What can hang from each mark:
J_88: J_229
J_109: J_642
J_124: J_365
J_842: J_229
J_997: J_365
J_229: J_88 J_642 J_842
J_365: J_124 J_642 J_997
J_642: J_109 J_229 J_365 J_740

Every row comes from one small tree of marks. The marks that hang from a mark follow it in brackets, in the order of their numbers. Every link used is in the known rows. Which tree was each row made from?
Known rows:
J_365{J_124 J_642{J_740} J_997}: [ 14   2  -9  24 -16  -9   1  17 -10   4   4   3  -3   2  14  14   3  -7
  -5   2   2  -5  -3   9  12  14  10  -6  24   6  -6  15   9 -14  -3   8
  -7  18 -11   0 -10  -1   2 -10   4  -9  11 -11 -12  14   3  -7   2   3
  15 -28  -3  -9 -15  -9]
J_109{J_642{J_365}}: [  4 -16  -5   3   6  -9   3   3  11  -2  -1   0 -12   3   6  -8  -1   4
   4 -10  -2   5  -1  -5   1   0   6 -14   2   2  10 -11  13   0   5  18
   1   9 -11  -2  -6   0  -5   2   1   3 -10   0 -13  -1  14   5 -12 -20
   2  -3   6  -5  -4 -10]
J_109{J_642}: [  1 -14  -5   3   3  -7   3   1   8  -1  -1  -2  -9  -1   2 -12   3  -1
   3  -9  -2  -2   0   2   4  -8   8 -15   8   2  -1  -2  13  -3  10   8
   3   5 -10  -1   5   2  -4  -4   5  -4 -14   4  -9   3  12   3  -6  -9
  -3  -5   1  -6  -6  -6]
J_229{J_88 J_642 J_842}: [ -5  -1 -16   5  -4  -2  -6  -2 -17  13  -6  -6   3  -7  19 -11 -11  15
  -9 -10 -10   7   1  -6  15  -6  17  -1   5   5 -11  -3  11   1  16   0
  -1  17  -1 -19  14   0   3  -2   4  10   7  14 -12  10  12  -1  -1  -3
 -13 -20  -5  12   7 -16]
J_842{J_229{J_88 J_642{J_365{J_124 J_997}}}}: [  9   2 -21  16  -8  -2   1   3  -9  19  -4  -7  -4  -8  21  -5 -10   6
  -8   5   1   3  -7  -5  13  11  14  -3   1   5  -3   8   9   1  12   7
  -4  13  -7 -12  -6   9  -2  -1   9  16  17   0 -18  13  12 -14  15  -6
   1 -26   4  15   7 -11]
J_124{J_365{J_997}}: [ -9   1  -9  18  -4   0   8  10   6  15   6 -10  -6  -2  11   2   8  -3
   6  -6   0   3  -4  12   5   6  18   5   8  -3  11   9   9   0   5   5
   4  14  -5   8   2  14 -13  -9  20  -4  -2   1 -12   8  -2  -3   3  -5
   3  -4   2   1  -3   8]
J_109{J_642{J_229{J_88 J_842} J_365 J_740}}: [  5  -4   1   1  -6  -8  -1  -3  -5   8  -5  -6 -11   1  15 -19  -4   8
  -2   4   2   4   7 -14  13  12  13 -10  22  11   1 -14  16   2   2  24
   5  10  -4 -14  -4   5   8  10 -21   6  -4   5  -6  16  15   2   0 -19
  -4 -23   1 -11  -2 -25]
J_365{J_124 J_997}: [  9   1  -7  20  -8  -5   8  11  -6   5   3  -2   3  -2  15   6   5 -10
   4  -1   1  -8  -7  14  12   4  13  -8   1  -4  -3   6   3 -11   3   1
  -9  12  -9  -1   2   8 -11 -10  17  -6   5  -8 -11   3   3 -12   0  -2
   9 -16   2   6 -10  -2]
J_88{J_229{J_642{J_109 J_365 J_740} J_842}}: [ -4   6  -7  23  13  -2 -13  -3  -6   7  -4  -2   3  17   5   7  -6  13
 -10  -8   1  21   2  -3  15  12  15   6  13  24  -7 -16   0  -1   2  10
   3  30   3 -29  -6  -6   5  -1 -14  16   7  -8  -6  12   8   9   2 -17
   7  -7   0   2   0 -24]
J_642{J_109}: [-12   2  -7  15  10  -2  -6  -2   1  -3  -2  -5  -3  14  -4   8   6  -5
   6  -8   4   6  -3   4   7  -9  10  -6   8   6   4  -9  -2  -5   9  -1
  -3  15  -8   2   5  -7  -4  -3  -4   0  -5  -6  -2   8   4   7   1 -12
   8   2   3   3   2  -8]
J_642{J_109 J_229{J_88 J_842} J_740}: [-11  12  -2  13  -7  -3  -7 -10 -18   8  -6 -12  -1   7   4  -1   3  -1
   1   6   6   4   3  -4  18   5  17  -4  25  12  -2 -13   3  -4   6   5
   1  17   0 -10   5  -1   8   6 -29   2   2  -1   4  26   3   8  15 -14
   2 -17  -4  -3   3 -22]
J_109{J_642{J_740}}: [  6  -9  -1   3   2 -12   2  -1   4  -3  -1  -1 -12   4  -1  -9   5  -3
  -7  -1   4  -2   0  -1   8  -4   9 -11  22  12 -11   3  13  -6   7   9
   3   7  -9  -4   2  -1   4  -2  -7  -6 -13   6  -7  12   9   5  -4  -9
   0  -8  -2 -16 -11  -7]
J_642{J_109 J_229 J_365{J_124 J_997}}: [  2   1  -6  21  -4  -2   4   5   2   1  -8  -8  -3  13   9  15   3 -10
  21   3  11   3  -5   9   6  22   6  -9   3   2  18 -17  -3 -11  -5  12
  -3  16 -16   2  -9   5  -9  -3  -3   5   6 -23  -4  10   2  -3   9 -22
  22 -11   3   2 -10 -13]
J_997{J_365{J_124 J_642{J_109 J_229 J_740}}}: [  6  -3 -16  17  -9  -7  -5  12 -14 -12 -14   0 -11  12  -7   8   4 -15
   7  -2   8   0  -4   2  10  13  11  -4  25  20  10  -1  -1 -10  -2  11
  -2  18 -12 -14  -2  -3  19   4 -24  -1  10 -11   5  31   7  11  11 -11
  20  -9   7  -6   0 -26]
J_997{J_365{J_642{J_229{J_842}}}}: [ -2 -11 -19  13  -5  -4   0  20 -12  -3  -7   1  -6  -3  12  -4  -3  -2
  11 -16 -14   9   6  -6   3   7  15  -3  12   7  20 -12   2  -4   0  14
   6  14  -8 -20   3   4   8   3 -10  -9   6   7  -1  14   7  11  -8 -10
   3 -14  10   2   7 -24]
J_842{J_229}: [ -6   1 -13  11   5  -4   1   3  -2   4   8  -1  -7  -3  -2  -1   2   0
   1  -4  -1   2  -7  -2   1 -11  11  -3   6   3   2   0   1  -1  13  -2
   4   7  -4  -7   4   2  -7   0   6  -9  -5   7  -3   9   2   5   4  -3
   1  -1  12   5   8   5]
J_842{J_229{J_88 J_642{J_365{J_124} J_740}}}: [ 11   6 -17   7  -4  -5  -7   0 -15  12  -5  -1 -10  -3   7  -5 -11   8
 -19   9   7   0 -12 -11  15   4  12   3  14  15 -14   7  11   5  13   7
  -5  15  -3 -21  -5   0  11  10 -11  15  15   6 -10  24  14  -2  16  -5
   2 -20   8   2  10  -9]
J_229{J_642{J_365} J_842}: [ -3  -9 -15   6   4  -1  -5   9  -7   5  -8  -3  -2   2  16  -1 -14  16
  -3 -18 -11  16  -1  -6   5   4   8   4   0   6   2 -13   9   3   1  12
   1  17  -6 -23   1  -2   0   4   5  13   6   8 -14   0  11   6 -12 -12
   1 -13   2   5   1 -16]
J_365{J_124 J_642{J_109 J_229 J_740} J_997}: [  2   6  -7  27 -16  -8   1   5  -7   1  -4  -3  -4  10   4  20   6 -13
  12   9  11   0   1  10   7  21   8  -9  28  11   2   3   3 -15  -5   6
  -1  19 -17  -3  -9  -2   5 -10 -16  -6   8 -17  -2  27   1  -1  13 -10
  21 -26  -9  -9 -14 -17]
J_842{J_229{J_88 J_642{J_109}}}: [-15   6 -19  11   7   4 -12 -13  -8  10  -6  -7  -6   2  -2  -5  -5   5
  -6   1   4   9  -5  -9   9 -11  14  -1   9  14  -6   3   5   2  24  -6
   4  13  -4  -9   5  -4   4   1 -11  13   3   6  -6  23   9   6  19  -8
  -4  -8  -1  13  18 -10]
J_365{J_124 J_642{J_109 J_740}}: [  5   6 -10  24  -6  -8  -4   7 -11  -6  -5   5  -4  13  -4  13   4  -5
  -5   2   5   0  -6   7  12   0  10  -6  28  17  -6   4   6  -8  -2   4
  -6  19  -6  -7  -6 -12   8  -4 -12   1   6  -9  -4  23   9   7   8  -5
  21 -19   0  -6  -7 -15]

Which tree is each row?
[ -4  -5  -4   3 -10  -4   7  -5  -7  10  -6  -6  -5  -6  16 -21   1   3
   9  -3  -3   2   8  -7  13  -1  17 -16  12   3   1 -11  13  -4  13  12
   6   5  -2 -11   9  11  -1   2  -8   1  -7  10  -5  15  14   1   0 -14
 -10 -20  -3   0  -4 -18]	J_109{J_642{J_229{J_88 J_842}}}
[  4   0 -15  21 -15  -6   8  14 -18   1  -5   7   2  -5  15   3  -2   2
  17  -7  -6   0   4   4   7   7  15 -10  13   1   6  -9   8 -10  -2   9
  -2  12  -4 -25   1   3  -1   0   3  -3   9  -1  -2  16   9   3   0  -4
  11 -29   4  -1  -9 -14]	J_365{J_124 J_642{J_229{J_842}}}
[ 11 -13  -6   4  -6 -10  11   5   3  -4 -10   3 -15   1   8  -7   0   0
  16  -2   6  -5  -3   1   2  10   6 -17   3   0  11 -14  11  -7   0  21
  -1   7 -13 -12  -6   8  -4   5   0   3  -6  -6  -6   9  19   3   0 -18
   9 -13   6  -8 -13 -11]	J_109{J_642{J_229 J_365{J_124}}}
[ -3  -2  -4   1  -1 -12  -7   3   1  -2  -1  -5 -20   6   0  11  -4  -1
   9  -1  11   2  -2  -5   2  14   0   0  15   5  15 -19   0   1  -3  17
   1  16 -14  -7  -8  -2   1  10 -19  -9  -2  -5  -1  14   1   7  -2 -18
   7  -5   5 -18   0  -8]	J_642{J_229 J_365 J_740}
[-13  -1 -20  11   9   3  -9  -8  -3   4  -7  -5  -6   7 -11   2  -2   2
   1  -5   4  13  -6  -2   1 -10  13   4   6  15  -5   2   1  -2  13  -5
   8  13  -8 -12   5  -4   1  -2  -5   8  -3   6  -2  20   4  10  14  -8
   5   0  -2   8   8  -3]	J_842{J_229{J_642{J_109}}}
[-13  -2  -3  18   2  -2   0  -2   9   4  -5 -12  -9  13   8  16   4  -8
  20  -3  10  12   1   3  -2  19   5  -6   3   1  26 -20  -5  -4  -3  13
   2  19 -16   7 -10   1 -10   0 -12  -2  -2 -21  -3   8  -1   1   3 -26
  12  -4   0  -2  -3 -14]	J_642{J_109 J_229 J_365{J_997}}
[ -1  -2 -13  18  12  -4  -3   6  -2  10  -1   4   6   1  21   4 -10  19
  -3 -20  -9  18   2  -4   9  10  16   3  -4   8  -1 -18   3   2   8  14
   3  25   2 -32  -4  -1  -8  -4   7  10   6  -3 -13  -2  11   2 -11 -14
  -3  -8   6   8   2 -16]	J_88{J_229{J_642{J_365} J_842}}
[ 16   3  -9  24   0 -11   0   9  -1  10  -1   2   0   5  16  15  -5   2
  -7   1   7   5  -3   7  15  26   8   1   5  12 -10   1   2  -9   6  14
  -2  29  -6 -22 -11   6  -2  -9   3   6  13 -17 -11   8   9 -11   3  -9
   7 -17  -1  -1 -12 -12]	J_88{J_229{J_642{J_365{J_124 J_997} J_740}}}
[ -1   3   0  18   4  -4  -8   2   6   3   1 -12  -6  20   4  15   4  -6
  -3   0   9  11  -1   2   6  16   6  -1  19  11   6  -8   0  -3  -4  11
  -4  21 -12   8 -14  -7   0  -1 -14   0   0 -16 -10   6   0   0   2 -18
  17  -8   0  -5  -7 -15]	J_642{J_109 J_365{J_997} J_740}
[-12   3 -16  18   4   7 -10 -10  -1  18  -4 -11  -5   5  11  -1  -6   6
  -7   1   5  17  -2 -10   7   7  15   0   5  12   4  -1   5   5  14   4
   4  18  -9  -2  -8  -1   0  -3  -9  18   8  -3 -14  14   9  -4  16 -17
   2 -14  -2  16  12 -17]	J_842{J_229{J_88 J_642{J_109 J_365{J_997}}}}
[ -3  -5 -18  14 -10  -2  -5  12 -18   2  -6  -2  -4  -7  22 -10  -4   0
   5 -12 -13   7   7 -12  11   4  20  -8  14   5  20 -10   6   0   9  15
   1  16  -2 -17   4   3   9   6 -15  -3  10   6  -4  20  13   5  -2 -11
  -7 -20   9   8  14 -28]	J_997{J_365{J_642{J_229{J_88 J_842}}}}
[-11  -1 -13  27 -11  -3   6  17   5  14   5  -1  -6  -3  17   5   8   0
   8 -11  -5   8   1   8   1   9  18   3  18   2  15  13  14  -1   1   9
   6  17  -6   9  -8   7  -9 -14  16  -4   2  -2 -17  12   2   0   1  -2
   5 -13   1  -3  -1   0]	J_124{J_365{J_642 J_997}}
[ -7   2  -7   9  -8  -5   0  -1 -14   8  -2  -5   1  -6  17  -7  -2   5
   7  -4  -2   0   5  -5  14   1  17  -7   8  -3   4 -15   4  -3  10   5
  -2  10   0 -13  11   6  -5   4  -7  -4   0   6  -1  15   7  -1   0 -10
  -8 -17   1   5   6 -12]	J_642{J_229{J_88 J_842}}
[ -6   2  -6  27  -4  -6  -7   5   0   3   1  -5  -2  12   2  21   7  -8
  -2   0   3  11   5   4   5  10  10  -5  31  13   1   6   5  -8  -3   3
   0  22 -12   9 -10  -9   4 -11 -13  -6   3 -13  -7  16  -3   1   3 -10
  13 -18  -9  -9  -7 -19]	J_365{J_642{J_109 J_740} J_997}
[  8  -7 -18   5   2  -4   0  10  -7   2 -10   2  -6   1  10   4 -12   8
   1 -11   1   2 -10   4   8   6   5   0  -5   5  -1  -5   8  -3   5  11
  -6  17 -12 -19  -1  -1   0   3  10  12  10  -2 -13   5  13   0  -4  -8
   7 -13   5   3  -3  -9]	J_229{J_642{J_365{J_124}}}
[ -2  -6   0  -2  -9 -17  -1 -11  -1   3  -4  -5 -18  -3   2 -13   3  -3
   0   9  11  -7   5  -9  10   3   9 -14  23   6  -4  -5  13  -5  15  13
   3   9  -9  -2   3   4   6   2 -24  -7 -10   4  -2  22  11   0   6 -12
 -10 -13  -5 -15  -3 -13]	J_109{J_642{J_229{J_88} J_740}}
[-16  -2 -13  22 -14  -5   7  13   5  14  -1  -4 -11  -4  15  10   8  -3
  20  -6   0   6   5   8  -4  16  17   3  19   0  24   4   9  -3   0  13
  10  17 -12   5  -6  11  -8 -10   5  -9   0  -4  -6  22  -2   1   7 -10
   5 -14  -3  -8  -3   0]	J_124{J_365{J_642{J_229} J_997}}
[ -5  -4 -15   5   0   2  -8   1 -12  12  -7  -5  -1  -4  25  -8 -15  20
  -8 -13  -9  14   1 -11  13   4  14   0   2   7  -1 -11  12   7   9  10
  -1  19  -3 -20   2  -4   3   4   1  18  10  11 -17   6  17   2  -5 -12
 -10 -21   0  12   9 -21]	J_229{J_88 J_642{J_365} J_842}
[-15   7 -11  23  -3  -3  -6   6   1   4  -1  -1 -10  12  -7   6  11   2
  -2  -3   7  12  -2   6   7   1  17   8  35  19   4   8  12   3  -2   8
   5  21  -3   2  -7  -5   6  -3 -10   5   0  -1  -7  29   3  15  10  -7
  14  -5  -2 -10   2  -8]	J_124{J_365{J_642{J_109 J_740}}}
[  3  -3 -15  20   2   3  -1   2  -3   6 -14  -5   0  13  13  13  -6   0
   2  -4   5  10  -8   7   8  15  10  -3  -2   7   2  -4   4  -6   0   5
  -5  21 -15  -7  -7  -1  -1  -8   6  19  10 -13 -15   5   9  -4   5 -16
  17 -16  -4   9  -9 -17]	J_229{J_642{J_109 J_365{J_124 J_997}}}
[ -7   0 -14  19   5  -6  -1   3  -7  10   0   2   9  -3  15   1  -7  11
  -1 -17  -9  13   3   3  11   2  17   2   1   9 -10  -8   2  -4  15   3
   5  25   3 -31   9   3  -7 -11  10   4   2   0  -8   4   8   2  -7  -7
  -8  -9   0   8   0 -12]	J_88{J_229{J_642 J_842}}
[ -6   0 -10  10   2  -1 -12  -5 -14   4 -11  -7   2  12  -1   5  -5   6
 -11  -7  -1  14   0   1  13   0  12   6  23  19 -17  -3   6  -5   1   0
   5  18  -3 -19   7  -5  12  -2 -13  10   3   8  -5  18   5  14   5  -9
   5 -11 -11  -1  -3 -19]	J_229{J_642{J_109 J_740} J_842}
